(in the rows, 128 means zero)
Known rows, with every way that one mark hangs from another:
z_232{z_228{z_965{z_630 z_855{z_791}}}}: [131 101 127 143 138  91 197 191 210 107 158 108 186 173 155 155 110 109
  99 144 166 157 134 133 125 102 146]
z_228{z_965{z_855{z_791{z_606{z_287}}}}}: [123 113 122 112 138  88 190 173 169 104 182 128 105 140 141 146 122  96
  88  89 185 125 129 131 115 125 152]
z_791{z_606}: [117 120 143 136 129  93 181 117 146 108 151 129  71 121 136 131 116  94
  97  84 171 118 128 131 147 128 140]
z_232{z_228{z_965{z_630 z_855}}}: [133  99 132 151 138  92 193 171 210 104 148 114 191 182 162 137  97 110
  99 153 156 142 128 135 138 112 144]
z_328{z_965{z_232{z_228} z_630}}: [128 108 144 177 135  96 193 177 184 124 132 130 135 175 146 146  79 112
 102  88 153 154 133 128 138 113 134]
z_855{z_791{z_606} z_965{z_232{z_228}}}: [129 126 141 148 117  72 196 166 162 101 168 141  61 155 131 133  83  83
  85 113 162 161 156 141 123 119 138]
z_287{z_606}: [116 103 129 134 146  98 177 109 156 110 162 120  80 124 148 146 124 104
  92  78 182  96 129 127 157 126 141]
z_965{z_630}: [119 102 140 141 142 110 181 128 174 109 156 108 108 134 145 133 115 108
  95  61 177 115 132 129 151 119 148]
z_328{z_965{z_232{z_228} z_855}}: [133 112 156 176 131  85 200 195 181 121 129 148 144 199 149 150  88 102
 100 143 142 169 133 136 134 113 123]
z_287{z_606 z_630}: [117  97 122 126 144 107 181 125 168 107 158 113 108 122 151 142 116 108
  96  64 193  99 130 119 163 139 148]
z_510{z_328{z_965{z_228 z_232 z_855}}}: [136  95 184 175 130 104 195 198 171 137  93 160  91 205 142 154  79 102
 101 149 137 163 139 141 131 115 116]
z_744{z_606{z_287{z_630} z_791}}: [125  96 113 111 150 116 178 122 156  93 198 137 111 115 139 109 105 112
  99  31 217 107 128 120 138 151 164]
z_172{z_228{z_965{z_232 z_630 z_855}}}: [138 112 135 144 152 101 190 196 200 114 149  99 168 177 162 140 100 115
  84 145 144 122 153 138 120 122 133]
z_232{z_228{z_965{z_855}}}: [132 111 134 154 138  90 194 166 196 104 134 125 179 184 164 142  98 104
 101 176 144 151 128 135 140 113 129]
z_510{z_328{z_965{z_232 z_630 z_855}}}: [127  82 170 157 136 104 192 186 178 129 128 143 125 195 144 149  92 113
  96 103 150 141 130 139 137 109 134]
z_172{z_228{z_965{z_232}}}: [131 132 128 153 156 108 186 169 175 117 125 103 133 153 163 146  94 112
  88 138 131 131 153 130 129 126 115]
z_232{z_228}: [122 112 140 162 133  92 189 125 171 107 134 125 126 150 150 135 103 105
 104 125 156 149 129 128 153 116 126]
z_606{z_287 z_791}: [123 105 119 120 149 113 179 121 149 105 181 129  94 129 139 124 121 104
  93  53 193 115 130 128 132 128 148]
z_855{z_791 z_965{z_228 z_630}}: [130 101 145 144 132 116 189 171 193 107 165 113  59 151 137 139 110  91
  84  68 186 147 157 138 132 112 152]
z_965{z_232}: [125 122 147 152 141 101 183 145 153 113 138 127  86 146 143 137  92 102
  90  90 155 123 144 131 143 128 130]
z_328{z_965{z_630}}: [117 101 139 153 145 120 185 155 181 123 144 116 119 149 147 152 120 108
 101  43 173 133 123 126 150 109 143]
z_328{z_965{z_228 z_232 z_855}}: [139 115 169 173 133 102 195 208 177 131 114 148  96 193 142 154  89  95
  95 126 151 156 144 138 127 120 127]
z_172{z_228{z_965}}: [124 124 121 145 157 116 185 147 184 114 129  96 145 143 166 147 119 112
  95 131 141 132 140 127 139 118 117]
z_328{z_965{z_228 z_630}}: [127 102 152 168 137 122 186 170 187 130 123 123  95 157 144 151 107 105
 104  66 172 145 133 128 143 114 139]
z_228{z_965}: [123 121 125 141 151 115 181 142 175 109 132 113 126 146 160 146 107 104
  98 106 153 124 130 127 147 120 132]

Rows:
[124  97 112 109 147 112 179 128 158 109 175 118 122 120 147 138 124 105
 100  69 205  99 131 123 147 136 155] | z_287{z_606{z_791} z_630}
[134 104 143 162 130  91 191 158 189  98 164 127 105 177 146 117  68 100
  83  99 158 142 153 140 141 121 144] | z_855{z_965{z_232{z_228} z_630}}
[131 104 130 137 152 110 189 175 208 110 153  91 181 166 166 141 125 115
  90 140 155 125 140 135 130 115 135] | z_172{z_228{z_965{z_630 z_855}}}
[132 120 125 149 156 110 184 173 189 117 140  92 147 153 161 141  93 118
  87 115 143 120 153 130 127 124 129] | z_172{z_228{z_965{z_232 z_630}}}
[121 102 148 119 124  85 190 165 170 109 184 118  99 134 129 142 136  94
  92  82 194 126 133 138 125 114 160] | z_965{z_630 z_855{z_791{z_606}}}
[120 103 160 165 140 111 187 160 153 133 104 148  91 173 144 155  86 109
 101  96 138 149 131 131 146 112 116] | z_510{z_328{z_965{z_232}}}
[133 114 152 156 127  73 200 188 174 111 150 133 131 175 140 150  98  99
  93 152 156 165 146 138 123 112 130] | z_965{z_232{z_228} z_855{z_791}}
[135 111 158 174 136 114 187 191 179 134 119 130  85 168 140 150  82 105
  97  71 162 142 145 131 132 121 136] | z_328{z_965{z_228 z_232 z_630}}
[129 110 153 126 123  78 191 185 162 112 180 125  87 145 125 142 110  94
  85  86 184 124 145 140 114 120 157] | z_965{z_232 z_630 z_855{z_791{z_606}}}
[116 107 125 121 131  99 185 128 155 101 170 127  85 112 137 119 103 104
  95  32 196 110 126 119 148 150 152] | z_791{z_606{z_287{z_630}}}
[125 112 120 142 157 118 183 152 197 114 142  85 157 142 165 143 119 119
  94 110 154 121 141 128 137 117 132] | z_172{z_228{z_965{z_630}}}
[119 101 132 129 139 114 187 155 187  99 186 106  82 143 140 139 123  95
  82  46 189 135 147 136 140 108 156] | z_855{z_791 z_965{z_630}}
[129  75 177 164 131 114 192 181 193 134 110 142 115 193 144 151 104 109
 107 120 158 156 127 138 140 106 133] | z_510{z_328{z_965{z_228 z_630 z_855}}}
[135 112 155 164 128  75 196 169 173 108 141 139 138 184 147 133  85 102
  93 160 146 150 141 139 135 122 128] | z_965{z_232{z_228} z_855}
[130 108 143 166 133  85 189 152 176 111 144 121 127 159 145 129  75 112
  96 107 157 137 142 131 140 123 138] | z_965{z_232{z_228} z_630}
[113 114 127 121 132  90 184 132 144 106 183 128  47 105 127 140 126  97
  91  40 196 123 131 124 128 128 148] | z_855{z_791{z_606{z_287}}}
[141 115 170 162 130  92 190 184 169 118 127 140  86 178 141 135  86  94
  89 144 155 140 152 142 130 130 131] | z_965{z_228 z_232 z_855}
[130 114 129 146 138  90 199 185 198 108 144 119 175 174 157 159 112 102
 100 167 154 167 133 133 127 103 132] | z_232{z_228{z_965{z_855{z_791}}}}
[138 110 152 151 131 108 190 191 185 110 161 121  48 162 133 137  84  91
  78  74 177 147 170 141 122 119 150] | z_855{z_791 z_965{z_228 z_232 z_630}}
[134 102 150 153 127  75 199 192 187 111 163 121 145 173 139 144  98 106
  92 129 168 154 147 138 120 111 144] | z_965{z_232{z_228} z_630 z_855{z_791}}
[132  96 158 143 130 102 192 186 191 117 154 114 102 157 136 150 124  99
  94 106 187 144 145 137 125 111 150] | z_965{z_228 z_630 z_855{z_791}}
[131 118 129 145 151 110 181 168 181 113 143 110 128 155 154 140  80 110
  89  88 155 113 144 130 135 125 144] | z_228{z_965{z_232 z_630}}
[123  94 150 148 141 111 191 176 193 119 155 123 140 173 148 149 127 105
  97  74 175 136 123 134 144 108 147] | z_328{z_965{z_630 z_855}}
[137 109 139 140 147 102 187 190 192 109 152 116 152 179 155 137  86 107
  86 118 156 116 143 138 128 123 149] | z_228{z_965{z_232 z_630 z_855}}
[129 114 148 147 131 113 190 165 180 107 151 124  47 152 138 144 111  85
  86  93 176 158 157 137 135 114 138] | z_855{z_791 z_965{z_228}}
[136  99 154 161 128  77 194 174 187 108 155 128 149 183 146 127  81 108
  92 138 158 141 141 140 133 120 142] | z_965{z_232{z_228} z_630 z_855}
